Each row comes from the steps of one walk. Every step used is in the known rows, and no mark comes twice. Write the walk behind each row, first mark first.
In the rows, zero is written as 128.
Known rows:
Q/D/G/N: [123  95 100 129  85  89  95 110 117 157 151 128  97 146  52  99 147 102
 113 121 129 177 159 144 120 161 169 160 141  99 208 123  71 141 126 146
 154 145 176 105 149]
Y/D/J: [145 121  97 126 112 128 103  70 145 116 137 118  89 189  46 122 129 134
 138 131 117 146 133 145 133 183 167 139 152 128 175 115 114 128 122 112
 123 104 135 142 111]
N/A/D/F/L/Y: [124 134 126 136  75 132  83  95 155 160 113  87 114 233 160 113 122 140
 115 136 110 115 102 132  99 162 155 103 150  92 173 148  83 166 152  58
 123 104 142 136 122]
Q/D/Y: [132 128 101  93 105  83 103  84 137 122  96 130  98 141  86 117 119 124
  87 144  77 156 169 122 126 217 163 168 153  85 164 121  97 112 152 134
 124 129 158 111 135]
W/N/A/D/E/L/F: [109 106  98 113 127 169 109  95 139 112 209  81 106 181 151  94 131 130
 174 102 186 155 182 138  90 133 152 134 140  76 172 134  57 112 125  93
 141 126 150 121 127]
Y/D/G/N: [135  91  92 139 115 125 113  94 109 153 186 118  99 190  34 109 173 116
 155 118 123 173 146 161 127 139 169 147 139 124 197 123  98 128 121 113
 140 138 156 119 130]
N/G/D/F: [127 110 126 152 126  79  66 114 124 143 117 138  99 162 102 110 152 167
 138 137 137 168 137 159 130 156 176 138 152 102 198 125  81 186  84 115
 136 107 154 134 132]
W/N: [124 113  88 120 153 122 122 130 137 123 199 113 111 160  93 121 148 147
 159 124 102 169 167 140 124 128 163 144 147 109 182 116  60 120 117  97
 133 138 149 119 145]
L/X: [123 111 125 108 151 119 131  87 143 175 157 110 107 167  90 135 145 113
 130 138 123 174 149 144 100 170 143 110 153 101 161 113  74 148 110 122
 119 113 154 134 159]
H/D: [133 137  82 119 108 122 123  84 121 129 150 111  90 196  80 122 138 132
 131 133 157 154 205 122 135 167 156 131 156 106 177 126  83 113 126  84
 119 109 142 114 135]
Y/D: [136 119  92 122 114 137 130  77 129 140 150 118 106 195  58 129 148 137
 137 123 116 151 178 143 133 161 159 140 145 118 170 113 103 104 123 101
 121 108 134 127 124]
Y/D/W/N: [134 108  64 111 122 135 122  88 109 146 199 115 103 188  51 114 182 133
 163 130  71 169 167 142 136 134 165 143 148 121 185 117  96 102 125  95
 128 132 165 114 130]
L/A/D/F: [143 125 107 128  91  86  86  69 140 186 142 111 122 231  48 120 152 158
 138 131 109 138 160 108 111 172 160 108 152  85 178 111  78 167 136  79
 140  92 168 113 145]
M/A/D/G: [124  94 117 122  81 127  94 114 128 192 189 115 126 212  60 125 156 141
 129 113 163 149 146 115 130 131 162 146 152  87 186 119  71 173 116  88
 128 106 143 128 121]
L/A/D/W/N: [136 113  90 106 125 109 102  83 111 177 199 105 135 220  51 116 180 135
 162 124  93 170 179 105 113 140 160 122 149  88 183 113  68 131 138  73
 150 124 184  85 158]
H/C: [141 108  86 102 157 136 149  83 137 121 129 121 118 141  85 128 114 161
 121 131 184 153 150 128 131 144 155 150 143 105 174 116  76 123 105 113
 125  85 156 157 140]
D/W: [135 112  82 110 115 130 121 105 122 172 153 128 113 165  66 126 164 127
 125 140  96 160 154 127 119 134 160 131 150 102 190 123  98 143 126  95
 130 111 153 125 139]
A/D: [125 126 108 118  97 127  91  85 115 144 132 122 130 190  84 131 142 149
 129 112 152 152 208 114 115 147 149 134 150  92 173 122  84 141 124  96
 130 103 140 116 137]
G/N: [127 113  97 133 149 121 124 130 126 142 175 124 113 167  96 121 150 146
 150 119 122 170 169 152 112 121 162 146 137 113 192 119  70 132 121 103
 132 150 149 116 149]
W/N/A/D/E: [102 113  72 128 161 138  85 112 145 111 232  86 126 198 112 115 128 131
 164 107 159 159 174 136 110 135 165 149 141 102 174 126  43 132 118  79
 154 130 145 111 127]
W/N/A/D/J: [108 118  79 126 143 139  76 107 148 118 220  94 117 208 105 113 125 146
 171 119 139 154 156 129 119 147 159 142 142 106 183 124  53 150 112  73
 144 136 146 112 122]
N/G/D: [120 108 134 140 158  99  86 120 112 131 129 135 114 155 113 118 152 146
 136 124 159 185 165 155 128 146 171 149 149 101 190 123  76 151  87 116
 140 116 143 118 140]
A/D/G/N/X: [117  87  91 124  95 122  71 100 107 160 179 113 125 203  76 114 168 131
 152 104 169 192 179 138  99 118 157 155 144  97 203 131  64 177 125  98
 139 150 160 112 141]
H/D/F/L: [152 135  95 132  68 107 104  85 139 125 116 100  62 194 115 110 139 147
 118 150 137 123 125 138 126 183 171 113 163 108 185 140  98 152 136  84
 119 101 144 139 128]
M/H/D/W: [148 126  71 122  96 124 133  74 108 124 167 119 103 176  75 128 126 148
 117 141 161 159 162 107 140 159 155 155 147 101 189 126  86 123 119  85
 107 100 159 112 121]
N/X: [123 101  77 108 127 141 123 111 157 144 162 113 113 186 111 136 139 139
 132 127 136 181 171 145 105 135 154 153 149 100 183 118  64 150 129  87
 114 134 135 134 134]
Y/D/E/L/A: [156 104 102 119 134 138 138  49 151 135 149 103  97 190  64 116 151 107
 141 117 159 150 152 150 110 178 166 124 156  94 159 119  95  80 146 117
 136 105 139 134 129]
W/N/A/D: [101 117  76 121 144 140  97 111 135 141 228  95 131 214 115 118 140 149
 169 111 136 159 187 126 119 129 152 145 137  98 180 122  45 126 112  63
 141 139 145 100 134]
F/L/A: [157 114 137 121 134 120 142 105 160 153 139  91 105 191 114 128 146 120
 112 137 116 142  95 141 101 170 174 111 149  94 175 124  83 129 152  84
 144 110 137 121 157]
L/A/D/W: [140 118 101 108 105 112 103  68 115 193 162 114 136 224  45 125 173 130
 138 127 109 160 178 101 109 153 157 116 149  84 181 114  84 140 142  75
 146 104 173  94 153]
G/D: [122 118 115 111 133 108  95  98 136 117 125 132 127 167 118 121 148 154
 118 120 151 169 177 150 126 164 170 149 147  97 181 128  86 118 118 104
 139  94 138 124 133]
M/A/D/E/L: [131 101 122 114 100 143 106  98 147 153 161 111 120 192 108 125 141 145
 129 102 199 138 162 126 115 134 159 144 160  73 163 124  66 142 127 108
 120 104 127 144 116]
W/N/A: [106 111  68 124 170 144 127 132 156 139 237  93 118 192 114 120 138 137
 166 123 112 161 155 141 123 129 160 144 136 106 184 119  44 119 112  67
 139 146 141 111 133]
A/D/E/L/J: [140 117 127 114  94 169  99  63 126 123 107 107 102 170 133 115 137 122
 135 109 184 137 198 126  92 145 152 113 165  75 165 142  86 119 150 138
 125  89 131 133 129]
E/L: [143 108 116 110 114 148 141  90 142 157 119 129 104 151 116 121 154 134
 129 121 153 150 176 137 110 144 145 122 155  74 172 128  89 104 131 114
 118 117 127 138 140]
N/G: [129 109 119 148 152 114 113 132 119 156 147 126 102 154  80 129 142 132
 140 132 134 171 154 141 123 131 161 133 149 105 187 113  75 161  90 110
 129 131 140 124 143]
Q/D: [124 120 102 112  82 101 112  93 136 146 113 127 104 151  82 118 124 124
  95 128 120 155 193 126 128 180 158 153 148  92 181 113  77 115 130 137
 135 117 155 114 141]
M/A/D/G/N/X: [112  76 100 119  96 129  91 129 130 188 220 108 126 228  86 121 168 146
 153 103 168 180 149 135 114 104 161 169 144  94 201 120  45 188 121  82
 122 151 151 122 125]

Write each row's walk:
[156 116 104 135  74 117 112  78 146 140 116 105  76 194  93 115 149 152
 122 142  96 122 102 158 122 177 174 122 154 117 180 128 118 145 132 104
 119  99 137 154 117]
Y/D/F/L
[109 110  79 139 163 141 130 133 144 158 211 105 119 198 118 120 138 138
 158 117 130 163 159 153 111 121 158 148 125 111 194 123  54 129 117  72
 138 156 142 109 138]
G/N/A
[133 101  78 130 142 128 116 104  91 151 202 117  94 179  50 111 184 128
 177 132  77 181 157 147 139 122 166 143 149 124 192 114  90 125 103 103
 129 146 167 110 134]
Y/D/W/N/G
[152  98 142 133 109 106  99  98 121 165 163  90 113 208  94 110 169 115
 133 118 145 157 100 142  91 152 176 119 145  91 194 135  79 154 150  90
 162 130 160 103 161]
F/L/A/D/G/N
[143 128 156 125  89  90  75 102 156 114  59 117 101 179 172 104 141 154
  97 143 102 137  83 165 107 181 178 114 162 100 179 154 103 144 150 103
 124  85 149 153 130]
G/D/F/L/Y
[148 112 127 106 103 133 125  55 132 183 130 115 125 207  91 119 166 137
 141 112 162 150 195 113 101 158 142 109 154  59 166 120  79 103 146  92
 133 109 147 109 153]
E/L/A/D
[115  98  67 107 151 133 118 130 151 120 213 104 110 177 115 125 150 148
 165 121 114 192 172 150 110 118 157 159 148 106 188 116  41 132 122  87
 120 157 149 123 142]
W/N/X
[107  97 108 125 159 146 103  79 137 161 197  91 117 200 141 110 144 112
 163 103 202 173 169 159  78 141 143 127 140  85 169 135  47 138 116 111
 138 150 155 119 147]
G/N/A/D/E/L/X
[140 111 138 102  91 168 156  84 135 147 115 117  89 143 137 105 146 136
 138 124 157 149 179 136  95 144 140 118 147  67 173 128 102 102 129 118
 109 103 137 144 140]
E/L/F
[145 104 109 118 136 144 121  92 157 115 124 117  99 134 104 119 133 112
 122 117 184 152 151 150  98 151 164 129 160  83 167 133  85 113 134 134
 136 106 124 153 132]
D/E/L
[108 117  73 116 106 147  95  86 123 187 186 106 136 224  95 123 149 133
 138 123 137 148 184 113 113 137 150 132 138  88 185 130  78 151 122  62
 139 113 146 106 125]
N/A/D/W
[103 115  85 136 140 140 101 111 124 159 204 104 132 220 120 118 143 151
 161 106 154 161 190 137 108 120 151 148 127 102 191 125  53 138 117  69
 138 152 148  97 136]
G/N/A/D
[156 128 139 115  90 142 131  91 127 134  88  99  96 191 131 116 157 101
 103 143  62 139  84 152 106 158 164 107 161 113 168 148 124 101 172  94
 111 112 149 139 135]
F/L/Y/D/W
[124 103 120 132 143 102  82 115  98 150 136 138 112 157 100 114 171 135
 136 134 134 190 154 151 128 136 173 144 151 100 199 128  87 160  90 113
 142 116 159 115 141]
N/G/D/W
[131  90  99 140 128 114 107 128 119 161 184 123 106 160  53 110 165 114
 144 122 133 178 134 153 111 123 170 141 141 111 206 128  79 158 117 109
 148 143 156 121 147]
D/G/N
[154 104 113 118 150 128 131  82 166 138 140 107 105 163  88 118 141 103
 127 120 171 154 142 143  95 165 166 114 158  77 164 124  75 109 147 117
 146 105 139 136 146]
D/E/L/A
[154 116 139 125 124 113  99  85 149 125 131  83 115 199 112 125 135 114
 110 121 161 138 110 135  89 175 179 114 155  90 168 132  82 144 157  97
 158  97 140 121 149]
F/L/A/D/E
[121 105 105 143 175 115 111 149 116 132 200 114  99 149  94 117 153 142
 173 128 111 183 153 147 128 114 165 142 149 110 192 113  52 145  91 105
 136 156 154 113 150]
W/N/G
[152 121 143 118 108 119 114  85 139 155 132  91 120 211 117 127 149 131
 115 124 140 138 122 125  97 169 166 111 151  85 172 127  85 138 153  80
 147 104 142 109 155]
F/L/A/D
[156 139 108 130  62 134 117  81 136 130 110  88  48 203 141 108 138 141
 127 156 112 112 134 134 120 177 170  95 168 109 187 149 100 145 151  98
 108  92 145 137 125]
H/D/F/L/J
[148 123 137 109  97 155 146  66 135 146  81 122 102 185 119 113 154 117
 127 125 108 147 163 146 111 155 137 108 162  87 153 137 107  60 163 107
  94 118 139 142 132]
E/L/Y/D
[129 127 115  93 156  92  84  87 138  95 103 135 121 159 127 120 143 152
 112 133 107 171 151 145 125 197 174 164 153  91 166 136 107 112 138 101
 127 105 140 121 129]
G/D/Y
[114 105  56 113 151 142 121 126 134 167 239 102 116 186  95 114 164 127
 162 134  83 166 146 136 121 118 163 139 139 104 195 125  63 131 117  68
 140 142 160 107 136]
D/W/N/A
[130 120  92 124  51  76  90  89 147 159 102 131  87 155  68 108 125 144
  97 141  96 137 163 128 127 192 164 141 153  95 189 115  82 154 127 137
 132 106 165 132 132]
Q/D/F
[163 115 121 135  99  92 114 100 172 167 125  97  87 197  97 117 144 146
 117 152  87 122  70 143 104 179 179 102 155  97 186 125  90 171 144  84
 138  98 149 142 145]
D/F/L/A
[123 109 109 140 125 140 120 104 128 161 166  99 111 224  85 104 151  93
 147 126  82 164 118 160 113 143 157 126 140 120 181 140  86 107 152  76
 123 142 160 120 127]
L/Y/D/G/N/A
[148 106  97 119 121 149 127  59 143 115 130 114  92 166  81 117 144 114
 134 113 171 148 164 158 114 165 163 136 157 100 160 127 103  86 135 131
 128 105 125 147 118]
Y/D/E/L
[131 128  96 131  63 101  69  78 126 158 118 125 115 198  72 121 143 172
 129 128 130 133 178 116 117 156 156 123 154  94 183 122  90 181 117  96
 126  94 151 134 128]
A/D/F
[150  96 129 110  93 128 112  57 126 195 139 116 120 200  61 110 177 114
 140 113 169 158 166 115 101 158 150 107 156  56 177 128  83 123 142  99
 146 108 152 112 152]
E/L/A/D/G
[155 120 127  92 124 117 117  46 133 163 112 119 120 200  97 119 161 135
 134 124 125 152 172 109 101 186 147 121 159  53 154 128  95  99 163  90
 124 121 147 106 147]
E/L/A/D/Y
[124 106 102 107  85 134 104 106 120 199 181 119 131 217  79 132 167 155
 131 119 128 145 166 106 131 120 157 145 152  88 182 116  77 164 122  80
 117 111 151 121 122]
M/A/D/W
[153 113 120 116  78 113 108  53 143 193 117 119 112 211  80 111 166 154
 143 124 146 135 169 115 102 167 147 100 158  60 172 122  83 132 141  94
 128 102 157 123 146]
E/L/A/D/F
[128 100  84 131 157 118 108 139  99 156 203 121 100 150  72 113 177 130
 169 138  83 186 146 139 125 105 166 139 151 109 202 118  69 155  97 101
 136 153 171 111 150]
D/W/N/G
[133 130 112 123  93 118  64  80 131 119 125 123 114 184  74 124 122 147
 130 122 156 145 164 117 116 170 158 131 157 102 176 123  95 169 120 108
 132  97 139 131 126]
A/D/J
[144 136 117 134  81 116 111  83 142 150  91 117  96 204  81 113 140 136
 124 146  49 136 126 143 123 171 155 106 160 118 165 130 109 117 153  93
  99 102 157 149 122]
L/Y/D/F
[151 110 119 109 112 118 107  95 122 155 178  88 116 207 109 116 177 126
 141 129 101 154 116 125 101 147 171 112 153  89 185 130  77 135 152  77
 153 124 167  98 160]
F/L/A/D/W/N
[123 109 110 122 114 129  93 115 147 146 178 107 127 203  86 133 130 145
 125 109 179 141 157 123 122 137 168 153 155  94 169 117  62 160 123  99
 127  98 134 137 116]
M/A/D/E
[105 105  75 104 152 125  92 112 131 133 207 114 129 186 128 105 172 144
 154 124 116 180 158 151 127 136 173 153 139 100 196 136  67 117 114  76
 150 123 162 104 131]
G/D/W/N/A
[138 111 132 116  58  74  98  78 156 168  93 106  71 155 118 108 128 121
  85 153 101 137 104 150 101 215 162 118 159  92 178 125  82 170 130 157
 127 107 172 142 150]
Q/D/F/L/X
[145 103 106  96 109 131 119  66 117 182 174 112 123 201  84 107 192 133
 166 116 122 166 188 113 104 134 146 112 157  62 178 123  72 103 145  88
 139 131 172  98 158]
E/L/A/D/W/N
[140 112  76 111 102 140 127  71 111 165 156 123 105 195  45 123 173 127
 135 134  89 158 168 137 133 149 161 138 149 116 181 118 116 111 129  98
 122 110 151 124 125]
Y/D/W
[120  90  77 144 130 139 117  93 124 167 215 103 104 214  51 107 162 112
 162 115 128 167 137 162 124 140 168 147 130 122 198 126  83 128 117  86
 144 144 148 114 121]
Y/D/G/N/A
